What can hang from each mark
J_191: J_27 J_110 J_625
J_625: J_191 J_299 J_461
J_38: J_103 J_128 J_299
J_128: J_38
J_208: J_110
J_299: J_38
J_110: J_191 J_208
J_461: J_625
J_483: J_103
J_27: J_191
J_103: J_38 J_483

Every row comes from one small tree of marks. The marks that hang from a mark follow it in brackets, in the order of their numbers. Every link used is in the known rows. Which tree was each row made from?
Known rows
J_625{J_191{J_27 J_110} J_299{J_38} J_461}: 8, -2, 22, -22, -4, 1, 0, -34, -5, 6, -8, -15, -42, -5, -54, 29, -10, -3, 5, -69, -4, -2, 2, -20, 19
J_27{J_191{J_110 J_625{J_299 J_461}}}: 3, -4, 1, -19, 0, 24, 1, -30, -2, 5, 1, 5, -10, -3, -46, 19, -4, 10, 15, -13, 0, -2, 2, -7, -4
J_483{J_103}: -3, 4, -1, 2, -4, 4, -1, 0, 0, -6, -12, -2, -1, -6, -1, -1, 3, 1, -7, -7, 0, 5, 6, 16, 5
J_625{J_191 J_299{J_38} J_461}: 3, -1, 30, -18, -3, 0, -3, -25, -5, 6, 11, -9, -23, -5, -44, 16, -2, -3, -1, -76, -19, -12, -4, -16, 5
J_128{J_38{J_103{J_483} J_299}}: 17, 10, -7, 3, 5, -15, -3, -18, -6, -11, 5, 1, 11, -2, 5, -7, -21, 3, 19, -1, -3, -16, 5, 11, 4
J_461{J_625{J_191}}: -1, 0, 4, -4, -5, 3, -2, -2, -4, 0, 22, -7, -22, -2, -14, 4, -2, -2, 3, -19, 3, 2, -2, 6, -11
J_461{J_625{J_299}}: -4, -1, 4, -6, -2, -4, 0, -6, -6, 5, 36, -3, -13, -2, -2, -1, 10, 0, 8, -18, 2, -1, -1, 15, -24
J_103{J_38{J_128} J_483}: 17, 1, 5, -3, 0, -25, -1, -5, -5, -2, 0, 3, -2, -1, 1, 6, -16, -7, 6, 27, 4, -9, 11, 8, 0
J_27{J_191{J_110{J_208}}}: 5, -5, -3, -8, -1, 24, 3, -3, 2, 13, 23, -4, -11, -2, -23, 12, 0, -1, 8, 18, 9, -5, 1, -3, 6
J_191{J_27 J_110{J_208} J_625}: 16, 4, -12, -8, -2, 13, 6, 1, 0, 7, -18, 0, -29, 6, -24, 12, -2, -5, 13, 16, 17, 18, 2, 6, 19
J_27{J_191{J_110}}: -1, -7, -3, -7, 0, 15, 1, -13, 2, 2, 0, -1, -2, -3, -19, 15, -9, 8, 6, 18, 12, -3, 4, -10, 1
J_110{J_191{J_27 J_625{J_461}} J_208}: 20, 5, -6, -9, -2, 18, 3, -2, 0, 12, 17, -6, -42, 6, -56, 5, 7, -12, 18, -13, 1, 4, 0, -5, 27
J_208{J_110{J_191{J_27 J_625}}}: 18, 0, -10, -6, -3, 1, 3, -6, -1, 5, -2, -3, -16, 1, -40, 10, -9, -16, 17, 26, 17, 14, 8, -15, 9
J_191{J_27}: 5, 1, -3, 3, 0, 1, 1, 4, 0, -2, -14, -8, -9, -2, -9, 1, -4, -3, 3, 9, 8, 3, 6, -1, 18
J_483{J_103{J_38{J_299}}}: 6, 4, 4, -1, -4, -3, 2, -12, -6, -13, 16, -7, 6, -11, 1, 7, -2, -1, 1, 15, 7, -2, 8, 12, 17
J_461{J_625{J_191{J_27 J_110{J_208}} J_299{J_38}}}: 11, -1, 19, -19, -8, 1, 3, -11, -7, 15, 29, -18, -57, -2, -43, 22, 3, -13, 11, -46, 12, 5, 0, 2, 4
J_38{J_103 J_128}: 8, 8, -4, 4, -4, -8, -3, 0, -2, -11, -22, 7, -17, -2, 3, -7, -10, 10, 16, 10, 4, -5, 10, 12, -13
J_483{J_103{J_38{J_128 J_299}}}: 7, 9, 5, -1, -8, -11, 3, -8, -7, -20, -3, -1, -10, -11, -5, 6, -9, 4, 8, 25, 12, 4, 12, 14, 8
J_625{J_191{J_110} J_299{J_38} J_461}: 4, -3, 26, -24, -5, 0, -1, -37, -5, 8, 4, -7, -32, -3, -47, 29, -6, 0, 1, -76, -12, -6, -3, -18, 2
J_208{J_110{J_191{J_27 J_625{J_461}}}}: 20, 2, -8, -11, -4, 6, 2, -15, -2, 7, 4, -3, -25, 2, -53, 13, -5, -14, 17, 5, 3, 9, 8, -14, 14
J_103{J_38}: 9, -3, 7, -1, -1, -12, 0, -4, -3, 1, 19, -2, 11, -1, -1, 9, -3, -7, -2, 11, 2, -3, 4, -6, 8
J_625{J_191{J_27} J_299{J_38} J_461}: 7, 0, 27, -15, -2, 1, -2, -21, -6, 4, -2, -17, -32, -6, -52, 17, -5, -7, 2, -68, -10, -8, 2, -17, 21
J_110{J_191{J_625} J_208}: 14, 2, -7, -6, -2, 11, 3, 3, 2, 12, 26, 0, -24, 8, -39, 2, 6, -12, 14, 2, 7, 6, -6, -5, 4
J_128{J_38{J_103 J_299}}: 11, 11, -4, 6, 1, -8, -2, -15, -4, -15, 4, 1, 7, -3, -3, -5, -15, 8, 18, -6, 0, -5, 2, 0, 3
J_27{J_191{J_625}}: 3, -1, -3, -2, 3, 18, -1, -1, 3, -2, -14, 6, 6, -2, -29, 2, -6, 3, 9, 25, 12, 0, 2, -5, 5
J_208{J_110{J_191{J_27 J_625{J_299{J_38} J_461}}}}: 21, 1, 14, -21, -5, -6, 1, -27, -4, 11, 8, -5, -32, 0, -67, 19, 0, -18, 17, -31, 2, 3, 5, -22, 10

Which tree is each row?
5, -3, 24, -9, -2, -4, -1, -12, -5, 2, -8, -17, -23, -6, -42, 15, -9, -7, 2, -47, 3, -4, 2, -19, 17
J_625{J_191{J_27} J_299{J_38}}
17, 1, 0, -13, -1, 20, 4, -10, -4, 15, 33, -9, -41, 4, -63, 7, 8, -11, 21, -29, -4, 1, -1, -4, 16
J_110{J_191{J_27 J_625{J_299 J_461}} J_208}
7, 2, 6, -5, -2, 14, -1, -9, -3, 0, -5, -14, -25, -5, -37, 10, -10, -2, 1, -31, -8, -2, 4, -9, 25
J_625{J_191{J_27} J_461}
12, 1, 15, -19, -5, 7, 3, -13, 0, 7, -14, 7, -35, 0, -56, 18, -5, 0, 21, 2, 19, 4, 1, -5, -7
J_27{J_191{J_110{J_208} J_625{J_299{J_38{J_128}}}}}
13, 0, 17, -25, -2, 20, 2, -24, -1, 16, 11, 3, -27, 0, -60, 21, 6, -3, 14, -32, 0, -7, -3, -7, 7
J_27{J_191{J_110{J_208} J_625{J_299{J_38} J_461}}}
11, 11, 10, -1, -5, -23, -4, -4, -1, -10, -32, 9, -26, -1, -7, -2, -7, 4, 13, -11, 7, -8, 8, 5, -8
J_299{J_38{J_103 J_128}}
12, -1, -4, -1, -1, 11, 3, 8, 0, 12, 31, -15, -33, 3, -35, 2, 4, -14, 12, 3, 8, 1, 1, -8, 22
J_110{J_191{J_27} J_208}
5, 1, -1, -19, -2, 9, 2, -29, -3, 5, -7, 8, -18, 2, -30, 17, 0, 7, 12, -32, -6, 6, -1, 1, -8
J_191{J_110 J_625{J_299 J_461}}
14, 1, 2, -14, -5, 23, 3, -11, -4, 11, 11, -15, -41, -1, -43, 21, -6, -5, 6, -30, -8, 3, 3, -4, 28
J_625{J_191{J_27 J_110{J_208}} J_461}
12, 5, -10, -12, -2, 9, 3, -18, 0, -1, -34, 4, -29, 4, -31, 17, -5, 3, 12, -8, 7, 14, 6, -1, 19
J_191{J_27 J_110 J_625{J_461}}
14, 8, -7, 2, 0, -16, -3, -3, -4, -7, -20, 7, -12, -2, 11, -8, -16, 5, 17, 16, 1, -16, 13, 23, -13
J_38{J_103{J_483} J_128}
7, -1, -7, -10, -1, 4, 4, -17, -3, 1, -26, -1, -18, 1, -26, 16, -8, 4, 15, -1, 16, 15, 4, -2, 4
J_191{J_27 J_110 J_625{J_299}}
-1, 1, 20, -11, -4, -16, -1, -10, -5, 5, 22, -1, -23, -1, -11, 4, 14, -7, 6, -38, 6, -3, -2, 7, -17
J_461{J_625{J_299{J_38}}}
11, 0, -2, -10, -7, 13, 4, 1, -5, 11, 25, -16, -49, 0, -29, 16, -2, -9, 11, -11, 13, 11, 3, 10, 9
J_461{J_625{J_191{J_27 J_110{J_208}}}}
23, 7, 3, -13, -3, -2, 2, -13, -4, 8, -16, 0, -37, 2, -32, 13, 2, -5, 22, -20, 13, -1, 5, 8, 11
J_191{J_27 J_110{J_208} J_625{J_299{J_38{J_103}}}}
0, -1, 26, -14, -5, -9, -2, -13, -6, 5, 26, -9, -29, -4, -30, 11, 3, -7, 4, -57, 2, -4, -4, -2, -15
J_461{J_625{J_191 J_299{J_38}}}
12, 7, -10, -1, 5, -5, -1, -12, -6, -8, 10, -1, 1, -5, 19, -8, -11, 5, 19, 15, 0, -28, 7, 21, 2
J_38{J_103{J_483} J_299}
7, 12, -6, 2, -3, -5, 0, -6, -5, -20, -7, 5, -19, -6, 5, -7, -12, 15, 25, 20, 9, -10, 7, 13, -9
J_38{J_103 J_128 J_299}
19, 6, 12, -23, -4, 6, 4, -21, -3, 13, -9, -1, -45, 4, -51, 20, 8, -9, 14, -43, 3, 6, 0, 1, 20
J_191{J_27 J_110{J_208} J_625{J_299{J_38} J_461}}
14, 11, -9, 0, 1, -12, -1, -8, -7, -16, -10, 4, -15, -6, 13, -9, -18, 9, 26, 26, 6, -22, 11, 25, -8
J_38{J_103{J_483} J_128 J_299}
9, -3, 2, -20, -1, 34, 3, -21, -2, 15, 23, 2, -19, -1, -52, 17, 3, 2, 17, -12, -3, -4, -1, 1, 2
J_27{J_191{J_110{J_208} J_625{J_299 J_461}}}
16, 6, 7, -3, 3, -22, -5, -9, -2, 1, -11, 4, -7, -1, 7, -2, -5, -5, 7, -17, -2, -25, 8, 11, 4
J_299{J_38{J_103{J_483}}}
8, -1, 1, -12, -4, 14, 1, -22, -3, 2, -12, -12, -33, -3, -38, 24, -15, 2, 5, -33, -3, 4, 6, -13, 23
J_625{J_191{J_27 J_110} J_461}
5, -4, 8, -17, -4, 14, 2, -29, -7, 6, 4, -16, -31, -6, -45, 25, -13, 4, 7, -48, -7, 0, 5, -13, 12
J_625{J_191{J_27 J_110} J_299 J_461}
4, 5, 25, -15, -5, -15, -2, -19, -4, -1, -11, 4, -32, -2, -32, 8, 2, 2, 7, -49, -10, -5, 1, -3, -8
J_625{J_299{J_38{J_128}} J_461}
15, 0, 23, -23, -6, 11, 2, -23, -6, 16, 14, -18, -50, -3, -58, 28, -1, -10, 6, -66, -8, -4, 0, -11, 23
J_625{J_191{J_27 J_110{J_208}} J_299{J_38} J_461}
17, 10, 8, -3, -1, -29, -5, -7, -3, -6, -32, 9, -22, -1, 0, -3, -13, -1, 14, -6, 4, -20, 12, 15, -5
J_299{J_38{J_103{J_483} J_128}}
12, -3, 9, -19, -4, 24, 4, -20, -8, 15, 25, -20, -39, -4, -48, 23, -5, -4, 9, -46, -12, -1, 2, -4, 18
J_625{J_191{J_27 J_110{J_208}} J_299 J_461}
2, 3, 22, -9, -4, -20, -1, -10, -3, -2, -17, 4, -24, -2, -21, 5, -3, 1, 8, -26, 4, 0, 1, -4, -14
J_625{J_299{J_38{J_128}}}
11, 2, 0, -21, -3, 18, 4, -20, -4, 15, 16, 4, -26, 4, -33, 15, 8, -1, 13, -29, -9, 6, -5, 9, -3
J_191{J_110{J_208} J_625{J_299 J_461}}
-3, -4, 11, -9, -4, 4, -1, -10, -8, 4, 36, -11, -20, -5, -21, 6, -1, -1, 6, -35, -3, -1, -2, 6, -21
J_461{J_625{J_191 J_299}}
6, 3, 20, -10, -5, -10, -5, -16, -8, 0, 26, -7, -30, -6, -22, 5, 1, -1, 12, -56, -1, -15, 2, 6, -19
J_461{J_625{J_191 J_299{J_38{J_103}}}}
